What can hang from each mark:
tikuba: tivuz
rufas: runit
kizev: mulevaz
dufab: rufas tosora
nenu: mulevaz nenunus
runit: nenunus tosora
tivuz: kizev nenu
nenunus: dufab kizev nenu runit tikuba

Each row was made from one small tree. Brackets hold a mark, then the marks that hang from it, in alphabetical order. Every link used is in the known rows. Write each row's tree.
Known rows:
[dufab [rufas runit]]: [ 11   2  11  -3  -1   3 -14 -10   1   0  -2 -11  -1 -11  -4   2   0   6
  20   0  -5  -4]
[dufab rufas]: [ 11   8  13  -4  -6   5 -23  -8   2   0  -4  -8  -5  -9  -5   3  -1   4
  18   1  -7   2]
[runit [nenunus kizev [tikuba tivuz]]]: [  9 -16  -4   3 -17   4 -54   2   7  10  -2 -11   7  -3  -5  -3   0 -15
  16  12  -3  10]
[tivuz kizev [nenu mulevaz nenunus]]: [ -2  13  16  16   0  10 -44 -16   2  -5   3 -16   1  -6  -4 -16   5 -15
 -27   7  -8  10]
[runit [nenunus tikuba] tosora]: [ 11  -1  -2  -3 -20  14 -22  -8   4   7  -3  -5   4  -5  -3   9  -3  -1
   6   1 -11  15]
[runit [nenunus dufab kizev [tikuba tivuz]] tosora]: [  6 -17 -10  -1  -7  12 -47   3   6   8  -2 -19  11 -10   2  12 -10 -12
   7   3 -11  12]
[tikuba [tivuz kizev [nenu nenunus]]]: [ -1   3   7  14  -5  13 -46  -3   4 -10   2 -14   3  -5  -3 -15  -5 -19
 -15   8  -4   8]
[dufab [rufas [runit [nenunus tikuba]]] tosora]: [ 16   2   5   4  -6   3 -68  -8   2   6  -4 -16   2 -12  -7   9  -4   6
  15  -2  -2   5]
[nenunus dufab [kizev mulevaz] nenu [runit tosora] tikuba]: [ -8   5  -1   6 -18   9 -14  -4   3  12   1 -10  16 -13 -10  30  13  -2
  12  -7 -18  12]
[tikuba [tivuz [kizev mulevaz] [nenu nenunus]]]: [ -2   9   5  21  -7  14 -44  -5   3 -12   1 -17   3  -6  -9 -15  -8 -23
 -10  11  -6  14]
[dufab [rufas [runit [nenunus [nenu mulevaz] tikuba]]] tosora]: [ 15   8  11  10 -12   3 -62 -13   1  12  -4  -7   2 -11 -12  14   3   9
  10  -3  -8   3]
[tikuba [tivuz kizev nenu]]: [  1  12   8   9 -15  13 -27  -3   6  -6   0 -18   2  -8  -5 -16  -5 -14
  -2   5  -1   2]
[tikuba [tivuz [nenu mulevaz]]]: [  5  18   9   3 -23  10  -8  -9   2   1  -1  -6  -2  -9  -9  -2   6 -18
   0   9  -8   6]
[nenunus runit]: [  0   6   4  -3 -23   1   2  -9   2   2   0  -4   2 -11  -9   7  21  -4
  25   5  -2   1]
[runit [nenunus kizev [nenu mulevaz] [tikuba tivuz]] tosora]: [  7   0   3   6 -23  11 -34  -4   6  15  -3   0   6  -4  -6  16   2  -4
   1   4 -18   3]
[tikuba [tivuz [kizev mulevaz] nenu]]: [  1  18   6  16 -16  14 -25  -5   5  -8  -1 -22   2  -9 -10 -16  -8 -19
   3   8  -4   9]
[dufab [rufas runit] tosora]: [ 11   8  10   0  -2   4 -45  -7   2  -2  -2 -14  -2 -16  -5  12  -2  11
  10  -4  -1  -8]
[rufas [runit [nenunus nenu] tosora]]: [  6  -4   4   3 -15  13 -11 -13   4   0   0   1   4  -8   0   4  -2   9
  14   3 -12  -5]
[nenu mulevaz [nenunus [tikuba tivuz]]]: [  6  -7   1   3 -12   4 -20  -6   0   9   0   3   2  -4 -12  12  14 -19
 -19   9  -9  20]
[tikuba [tivuz kizev [nenu mulevaz [nenunus dufab runit]]]]: [ -6   6   5  18  -3   6 -37  -9   0  -3   1 -22   6 -11  -8  -6  10 -25
 -10   8  -5  12]
[runit [nenunus [dufab rufas tosora] nenu]]: [  8  -3   8   8  -7   8 -83  -8   3   0  -5 -10   0 -11  -4   6  -8   7
  20   1 -10   8]
[tikuba [tivuz [kizev mulevaz] [nenu [nenunus dufab runit]]]]: [ -9   6   0  22  -4  10 -42  -6   1  -9   1 -25   8 -11 -10  -8   1 -27
   1   9  -5  18]

Write each row's tree:
[  1  -4   0  -1   3   7 -31  -7  -3   4  -2 -10   9  -9  -5  28   8  -4
   0  -8 -14  22] -> [nenu [nenunus [dufab rufas] [runit tosora] tikuba]]
[ -8  -9  -6   6   1   6 -35  -4   0   5   2 -15  14 -11  -6  26  10 -15
  -3   0 -15  20] -> [nenu [nenunus dufab [kizev mulevaz] [runit tosora] tikuba]]
[  5  -4   0   9 -14  12 -26  -9   5   8   0  -6  11  -7  -5   9  -3   2
  12   2 -15   4] -> [rufas [runit [nenunus [kizev mulevaz] nenu tikuba] tosora]]
[  1  -7  -4   5  -1  12 -47  -8   5  -2  -1 -24   5 -12   2   5 -12  -7
  18   9 -15   8] -> [runit [nenunus dufab [kizev mulevaz]] tosora]
[ -1 -12   4   1   5   4 -30 -13  -1  -1   2  -7   0 -11  -3   6  10 -13
 -14  10 -11  17] -> [nenu mulevaz [nenunus dufab]]
[ -3  -2   7   5  -1  13 -48 -10   0  -8   2  -8   4  -8   1  -5  -1 -16
 -14   6 -11  21] -> [tivuz [nenu [nenunus dufab]]]
[ -5  15  14   3 -21   4  -1 -11   3  10   1   1   5 -12  -7  24  24   5
   9  -1 -17 -15] -> [nenunus kizev [nenu mulevaz] [runit tosora]]
[  9   7   6   3 -27  14 -15 -13   3  13  -4   5   3  -4  -8  15   5   4
   0   0 -18  13] -> [runit [nenunus [nenu mulevaz] tikuba] tosora]
[ -4  -4  -4  -7  -9   6 -15  -1   4  12   1 -18  15 -15  -2  26  14  -5
   7  -7 -10   8] -> [nenunus dufab kizev [runit tosora] tikuba]
[  0  14   5   6 -27   1 -19  -3   2  17   0 -12  11  -9 -13  12  24 -23
   7   4  -6   6] -> [nenunus kizev runit [tikuba [tivuz [nenu mulevaz]]]]
[ -4  13  10  21  -2  14 -50 -12   2 -13   2 -20   2  -5  -7 -18  -6 -17
 -16   8  -8  17] -> [tivuz [kizev mulevaz] [nenu nenunus]]
[ -2  11   6   3 -30   6   3  -2   4  19   0   3  11  -9 -13  32  24  -4
   3  -4 -16  -4] -> [nenunus kizev [nenu mulevaz] [runit tosora] [tikuba tivuz]]
[ -5   0  -1   7  -9   6 -27  -5   1   5   2  -7  11  -6  -8  23  14 -12
  -3   2 -14  13] -> [nenu [nenunus [kizev mulevaz] [runit tosora] tikuba]]
[  1 -14   1   7  14   3 -69  -3   1   3   0 -18   8  -8  -6  11  -4 -13
  -4   2 -13  25] -> [nenu [nenunus [dufab rufas] [kizev mulevaz] tikuba]]
[  3 -12  -6  17 -15  10 -49  -3   6   5  -3 -16  10  -6 -11  -6  -7 -13
  14   6  -7  25] -> [runit [nenunus dufab nenu [tikuba [tivuz [kizev mulevaz]]]]]
[  6  -8  -1   9 -11   5 -63  -5   4  13  -1 -21  10  -9  -5  -4   0 -25
   5  10  -9  20] -> [runit [nenunus dufab kizev [tikuba [tivuz [nenu mulevaz]]]]]
[ 11  -1  10   4  -4   8 -42  -8   4   9  -3  -7   7  -7  -2  11  -6  11
  16  -5 -15  -3] -> [dufab [rufas [runit [nenunus kizev nenu tikuba] tosora]]]
[ -6   8  10   1 -21   8  -9  -5   6   4   1   2   7 -10  -3  21  17   8
  14  -3 -14 -15] -> [nenunus kizev nenu [runit tosora]]
